Each row was made from one small tree. The marks that hang from a mark follow it in brackets, in alphabetical order. Every link used is in the known rows. Write each row's tree.
In the rows, zero is written as 128.
Known rows
pelipud{vebi}: [118 126 105 116 119 123 149 112 139 118 121 135 108 114 101 115 105 171
  91 131 129 119 147 140 116]
dilu{fezu pelipud{vebi} zamet{letol}}: [ 94 175 107 120 128 127 168 161 127 152  84 142 116 182 131 105  97 172
  90 156 119  92 150 166 159]
mosi{gilake pelipud zamet{detig letol}}: [131 139 155 108 160 128 140 171 133 150  89 119 131 111  94 105 147 150
 132 154 101 132 115 160  95]
dilu{fezu{detig}}: [131 154 118  78 135 141 169 146 124 126  83 103 110 158 107 105 106 162
 119 125 113 103 126 134 158]
fezu{vebi}: [149 107 125 115 151 127 123 124 148 120 134 130 133 141 123 129 109 179
  96 112 117 112 107 137 133]
dilu{pelipud}: [114 150 116 126 132 155 136 141 134 157 106 124 138 131 139 110  88 164
 124 155 136 114 125 147 161]
dilu{fezu pelipud zamet}: [112 168 102  98 118 147 158 167 123 162  90 112 150 187 113  99  88 174
  96 175 110  96 116 147 190]
pelipud{dilu{zamet}}: [149 114  87 114  96 117 134 158 111 141  94 122 146 143  99  88 133 176
  65 193  83  93 146 123 175]
pelipud{dilu vebi{fezu{detig}}}: [148  96  86  88 111 111 170 114 104 120  79 138 104 112  91 116 113 202
  74 187 100 129 195 135 131]
zamet{detig letol}: [125 174 153 145 167 126 132 148 141 138  86 121  73 136 146 129 115  99
 150  95 107  84 124 170 128]
gilake{mosi}: [104 144 132 121 132 134 118 150 111 158 138 146 153 102  95 117 104 165
  98 143 117 104 130 120 127]
letol{zamet}: [133 144 116 109 122 117 132 148 139 152 122 109 101 111 142 103  92 140
 117 153 101 110 127 156 138]
pelipud{dilu{fezu{detig} zamet} vebi}: [144 121  68  87  88 105 186 157 112 107  72 120 119 176  77  90 126 205
  51 184  84  95 175 127 174]
dilu{fezu}: [118 152 122  90 126 135 149 140 124 139  99 116 117 151 105 110  95 145
 109 119 122 114 110 142 143]
fezu{detig}: [142 137 115  99 141 146 151 134 128 124  99 105 114 124 115 103 120 171
 124 138 112  96 139 127 154]
dilu{fezu{detig} pelipud{mosi{zamet}}}: [137 149  94 102 130 171 166 178 117 143  56 116 149 190 113  91 101 197
 115 194 115  95 127 154 179]
mosi{gilake pelipud{vebi{fezu}}}: [110 103 131  56 130 128 170 118 110 157 129 141 160  87  38 126 115 200
  73 175 123 183 149 116  88]
gilake{mosi{pelipud{vebi} zamet{letol}}}: [102 135 126 127 140 129 133 154 127 144 118 173 143  70  97 106 126 198
  89 170 133 118 155 140  71]
gilake{mosi{zamet}}: [117 131 119 124 129 136 109 154 114 148 122 144 152  97 100  97 116 180
 102 170 110  99 124 140 109]
mosi{gilake pelipud{dilu vebi} zamet}: [141  74  94  87  90 108 157 155 117 129 102 138 168  96  52  82 148 222
  56 212 107 167 154 127 100]
mosi{gilake}: [119 122 136  91 128 122 133 144 110 157 128 118 150 124  80 105 125 155
 103 139 104 134 117 123 135]
mosi{gilake zamet{letol}}: [126 123 141 114 144 115 117 159 109 156  98 131 128 116 113  86 151 153
 121 150  96 115 121 161 103]
mosi{pelipud{dilu vebi} zamet}: [150  88  79 108  94 127 154 138 137 112  87 142 140  89  86  84 134 218
  66 206 124 143 158 137 102]
fezu{detig vebi}: [163 109 121 101 161 133 141 129 146 105 118 114 125 148 123 124 120 199
 107 116 107  97 124 130 149]
mosi{gilake zamet}: [134 108 124  96 124 124 123 149 113 148 112 114 150 119  85  85 139 174
 107 168  95 129 112 145 115]
vebi{fezu{detig}}: [141 126 123  74 153 146 153 113 107 145  90 115 112 110 105 122 105 174
 121 161 105 115 149 137 133]
mosi{pelipud zamet{detig letol}}: [139 153 140 129 163 144 140 155 153 133  77 121 103 103 127 107 132 144
 142 147 119 108 119 170  95]
dilu{pelipud zamet{letol}}: [111 167 119 137 144 142 133 164 124 171  95 133 134 150 150 101 114 162
 113 170 111  77 139 155 171]
vebi{fezu}: [127 126 129  85 143 141 136 107 108 159 103 128 119 103 104 126  96 157
 111 157 114 127 133 143 116]

Write each row's tree
[132 143 154 127 156 111 124 167 122 147  85 113 107 136 112 103 144 128
 139 137  82 106 115 178 108] -> mosi{gilake zamet{detig letol}}
[156  82  64 135  86 121 143 150 113 113  76 154 140 141  80  88 134 204
  48 214 102 111 167 141 132] -> pelipud{dilu mosi{zamet} vebi}
[101 184 121 114 139 140 152 178 120 172  79 129 128 184 143 100  99 155
 109 158 113  82 127 161 177] -> dilu{fezu pelipud zamet{letol}}
[171 109  89 142 110 134 131 174 118 126  58 124 136 161  93  96 132 162
  88 202  79  93 136 153 156] -> pelipud{dilu mosi{zamet{detig}}}
[118 139  79 133 112 153 158 155 124 150 107 141 167 175  87 106 100 206
  61 209 112  91 153 134 178] -> dilu{pelipud{mosi vebi} zamet}
[ 99 158 102 107 116 136 173 138 136 139  95 133 120 163 119 117  70 175
 100 142 144 128 137 159 150] -> dilu{fezu pelipud{vebi}}
[130 135 112 113 142 155 149 164 133 146 100 138 166 211 116 131  79 191
  87 148 127 114 103 147 178] -> dilu{fezu{vebi} pelipud{mosi}}
[116 185 116 104 149 145 169 181 118 157  65 116 122 190 144  96 111 173
 121 162 103  70 143 155 192] -> dilu{fezu{detig} pelipud zamet{letol}}
[103 152  94 115 114 153 172 153 125 145  88 144 144 185  96 119  75 181
  82 165 138 120 139 148 162] -> dilu{fezu pelipud{mosi vebi}}
[156 129 106  73 146 129 164 156 132 115 102 103 137 202  98 110 119 204
  81 138  81  80 115 130 176] -> dilu{fezu{detig vebi} zamet}
[118 100 116  82 126 127 157 124  90 157 118 152 157 136  35 131 112 188
  59 183 100 149 157 125 112] -> pelipud{mosi{gilake} vebi{fezu}}
[146  96  93  72 114 130 183 123 117 124  85 141 131  88  73 117 116 218
  68 200 120 152 185 118 118] -> mosi{pelipud{dilu vebi{fezu{detig}}}}
[115 161 145 152 158 125 109 170 122 148  99 143 112 112 126 113 120 139
 132 141  98  78 128 167 103] -> gilake{mosi{zamet{detig letol}}}
[140 125  96  76  97 133 167 170 117 144  86 124 163 143  72  91 124 191
  59 194 104 125 133 112 163] -> mosi{pelipud{dilu{fezu zamet}}}
[131 114 111  55  94 118 168 187  98 162 101 121 191 149  39  88 139 195
  50 199  87 150 128 100 160] -> mosi{gilake pelipud{dilu{fezu zamet}}}
[111 120 109 111 122 137 139 145 129 136 131 160 162  72  69 103 116 216
  76 185 132 129 146 127  80] -> gilake{mosi{pelipud{vebi} zamet}}
[124 109 114 126 129 118 138 156 108 140  99 158 139 141  75  98 148 180
  78 173 101 116 150 151 101] -> pelipud{mosi{gilake zamet{letol}} vebi}
[154 131 121 134 136 127 140 171 139 129  57 130 108 108 127  97 142 154
 119 176 103 113 140 166 113] -> mosi{pelipud{dilu} zamet{detig letol}}
[156 106  78 121  95 135 137 174  98 146  87 136 171 168  72  90 137 185
  46 217  76  86 150 113 188] -> pelipud{dilu{zamet} mosi}
[130 172 136 136 156 125 136 159 133 142  91 114  97 156 127 115 127 121
 121 133  83  65 128 159 151] -> dilu{zamet{detig letol}}
[170 106  89  85 116 112 161 170 118 113  82 113 142 197  98  98 129 209
  60 169  71  88 138 126 190] -> pelipud{dilu{fezu{detig vebi} zamet}}
[136 108  97 103 119 140 156 122 150 114 107 136 135  85  86  94 122 208
  89 179 138 139 139 142  85] -> mosi{pelipud{vebi} zamet}
[126 110 102  99 130 141 155 110 106 142 105 155 130 129  66 134  96 183
  68 178 117 126 161 136 113] -> pelipud{mosi vebi{fezu}}
